Each row was made from one walk, in order. Every step used is in the known rows, and no mark comes twice. Write each row's walk.
Known rows
lefav, serul, mozi: [-2.231 -0.679 -0.495  3.161 -1.552  0.009 -2.530 -4.145 -4.021 -0.463
 -3.708 -0.260  4.781  4.534 -3.124  5.869  1.700]
pogi, serul, mozi, muvidi: [-2.809 -1.535  1.057  0.545  0.616 -3.503 -3.421 -0.137 -4.440 -2.787
 -5.267 -0.267  4.276  2.651 -1.561  3.274 -0.147]
zelin, muvidi, videka: [-1.788 -2.936 -3.439  1.207 -1.870 -2.552 -6.794 -1.283 -1.585 -1.327
 -5.883  1.598  2.803  1.773 -1.973  1.756  2.530]
mozi, muvidi, videka, serul: [-0.094 -3.405  0.056 -0.496 -3.971 -4.686 -4.827 -1.391  0.920 -4.585
 -6.406  2.511  0.612  1.232  0.233  2.806 -0.361]
pogi, muvidi, zelin, videka: [-1.253 -1.131 -2.383 -0.455 -0.456 -1.647 -5.101 -2.177 -1.093 -2.956
 -8.705 -1.742  1.131  3.206 -3.518  0.466  1.868]
lefav, serul, mozi, muvidi, zelin: [-1.516  0.397 -0.395  0.760 -2.925 -2.364 -4.764 -1.111 -3.931 -2.221
 -5.745  0.399  0.955  2.036 -3.002  2.308  0.449]
serul, muvidi, videka: [-2.628 -3.301  1.068  2.214 -1.744 -2.081 -7.609 -1.287 -1.753 -1.446
 -5.084  2.024  2.839  1.473 -1.642  3.072  1.432]
pogi, muvidi, zelin: [-2.662  1.527 -1.784 -1.366 -3.352  0.013 -3.624 -1.986 -2.337 -1.927
 -7.311  2.261 -0.164  0.995 -2.358  0.139  0.955]
lefav, serul: [-2.112 -0.475 -0.154  2.423 -2.735  1.429 -3.449 -6.903 -1.874  1.012
 -5.814  2.233  2.904  1.210 -2.692  4.199  3.267]
serul, mozi, muvidi: [-2.427 -2.036  0.950  1.855  1.196 -2.725 -3.622 -0.528 -5.404 -2.432
 -4.816 -0.854  4.160  4.162 -2.710  3.163  0.348]
pogi, muvidi: [-3.696  0.021 -1.004 -0.662 -0.293  0.078 -1.846 -3.592 -2.542 -1.506
 -6.659  2.544  2.838  1.893 -1.725  0.128  1.650]
zelin, videka, serul: [ 0.244 -3.520 -1.784 -0.221 -1.558 -1.796 -4.330 -2.608  1.357 -3.953
 -8.035 -1.341  0.840  3.530 -2.132  3.901  0.958]
lefav, serul, muvidi, zelin, videka: [-0.919 -2.104 -1.397  1.546 -0.204 -1.505 -7.366 -2.438 -1.169 -1.917
 -7.796 -2.572  1.463  2.976 -4.580  2.556  2.409]
serul, muvidi, zelin, videka: [-1.157 -2.449 -1.430  1.200  0.421 -1.152 -7.572 -1.221 -1.535 -2.189
 -8.074 -3.131  1.297  3.522 -4.676  2.398  2.095]
muvidi, lefav, serul, mozi: [-0.685 -0.751 -0.506  3.663 -1.902 -0.980 -1.362 -3.366 -4.285 -1.164
 -4.053 -0.937  4.819  3.181 -2.116  5.634  1.454]
zelin, videka: [-1.437 -3.165 -1.344  1.375  1.197  0.047 -5.307 -3.072 -1.523 -1.592
 -8.260 -2.837  2.918  4.308 -3.838  3.059  2.720]
zelin, videka, serul, muvidi: [-1.393 -4.157 -0.164  1.720  0.921 -1.784 -7.161 -1.281 -0.435 -2.907
 -6.206 -1.509  2.059  3.165 -3.519  4.177  1.216]
pogi, serul, mozi, muvidi, videka: [-2.144 -2.582  1.263  0.561 -2.202 -5.389 -5.214 -0.206 -2.416 -3.391
 -5.080  1.934  3.715  1.505  0.088  2.448 -0.044]

Which walk is each row?
[-2.039 -1.570  1.137  2.374  0.314 -3.201 -3.422 -2.286 -4.827 -1.939
 -4.439 -0.061  4.430  3.405 -2.650  3.310  0.863]	lefav, serul, mozi, muvidi
[-0.628 -1.739  0.602  2.109 -0.587 -1.090 -3.451 -0.185 -2.921 -1.698
 -6.828 -0.749  3.077 -1.637 -0.335  3.660  1.090]	pogi, serul, muvidi, lefav
[-0.643 -2.286 -0.987 -1.333 -4.507 -3.864 -3.539 -2.254  1.732 -4.549
 -6.482  3.539  0.663  1.151  0.555  1.937 -0.113]	pogi, muvidi, videka, serul
[-1.803 -2.906  1.186  1.516 -1.911 -4.832 -5.394 -0.451 -3.133 -3.090
 -4.878  1.588  3.634  2.624 -0.793  2.386  0.237]	serul, mozi, muvidi, videka
[-1.387 -2.523  0.655  1.101  0.166 -3.993 -3.356 -0.281 -3.728 -3.842
 -4.956 -0.638  3.241  4.025 -2.007  3.482 -0.484]	videka, serul, mozi, muvidi
[ 0.332 -0.745  0.510  3.025 -2.366 -1.847 -2.041 -4.960 -2.826 -0.783
 -6.326  1.296  3.074 -1.018 -1.064  2.838  2.367]	mozi, muvidi, lefav, serul
[-2.743 -1.413 -0.262 -0.188 -2.912 -2.844 -4.130 -2.526 -1.161 -2.474
 -6.101  3.998  2.686  1.021 -0.008  0.292  1.164]	pogi, muvidi, videka
[-1.018 -0.247 -0.691 -0.118 -3.074 -2.883 -4.715  0.283 -3.166 -3.516
 -6.147  0.020  0.083  2.443 -2.587  2.454 -0.458]	videka, serul, mozi, muvidi, zelin
[ 0.394 -0.786 -2.751  3.188 -2.174 -0.932 -2.628 -5.048 -2.423  0.124
 -6.216  0.562  3.207 -0.560 -1.987  3.057  3.607]	zelin, muvidi, lefav, serul
[-2.324 -2.855  1.123  2.731 -2.588 -2.543 -7.394 -2.991 -1.247 -0.974
 -4.686  2.902  3.170  0.725 -1.594  3.250  1.982]	lefav, serul, muvidi, videka
[-0.227 -2.985 -0.698 -0.338 -4.760 -2.728 -4.612 -2.259  1.464 -3.837
 -6.538  2.540  0.466  1.506 -0.020  3.774  0.127]	muvidi, videka, serul
[-1.554 -2.511  1.174  1.897 -2.486 -5.145 -5.212 -1.688 -2.707 -2.797
 -4.514  2.143  3.792  2.078 -0.710  2.504  0.582]	lefav, serul, mozi, muvidi, videka
[ 0.335 -1.464  0.626  1.735 -0.508 -3.581 -1.194  0.534 -4.547 -3.346
 -6.525 -1.376  3.776 -0.110  0.202  2.962  0.038]	pogi, serul, mozi, muvidi, lefav
[-0.932 -2.573 -0.844  1.230 -3.046 -2.884 -3.302 -0.823 -1.620 -3.841
 -4.222 -0.108  3.086  4.730 -1.314  5.587 -0.431]	muvidi, videka, serul, mozi
[-1.536 -2.069 -1.356  0.307  0.011 -1.696 -7.418 -0.961 -0.890 -2.488
 -8.309 -2.697  1.378  2.456 -3.753  2.547  1.768]	pogi, serul, muvidi, zelin, videka
[-0.048 -3.364 -3.239 -0.278 -3.829 -3.666 -5.360 -1.388  1.365 -3.723
 -6.344  1.766  0.751  1.710 -0.891  3.027  0.848]	zelin, muvidi, videka, serul
[-1.546 -0.846 -0.880  0.348 -3.253 -0.521 -6.933 -0.510 -1.280 -2.255
 -6.478  0.522 -0.957  1.285 -3.285  3.221  0.521]	videka, serul, muvidi, zelin
[-0.892 -3.066  0.315  1.064  0.895 -4.879 -3.830 -0.163 -3.256 -4.300
 -5.528 -1.736  3.431  4.544 -2.392  3.160 -0.349]	zelin, videka, serul, mozi, muvidi
[-0.621 -2.158 -1.429  0.681  0.343 -3.049 -5.987 -0.654 -2.509 -3.390
 -7.883 -3.430  1.813  4.300 -3.976  1.952  1.211]	serul, mozi, muvidi, zelin, videka
[ 0.125 -0.475 -0.209  3.157 -3.171  0.064 -1.832 -5.791 -2.282  0.050
 -6.343  1.357  2.931 -0.714 -1.248  3.800  2.951]	muvidi, lefav, serul
[-0.267  0.174 -0.466  2.209 -2.886 -1.082 -0.775 -5.876 -2.098 -0.761
 -6.356  2.254  3.173 -1.157 -0.656  1.981  2.669]	pogi, muvidi, lefav, serul
[-0.378 -1.740 -1.382  1.087 -0.310 -3.417 -5.785 -1.947 -2.163 -3.037
 -7.579 -2.883  1.991  3.807 -3.976  2.061  1.580]	lefav, serul, mozi, muvidi, zelin, videka
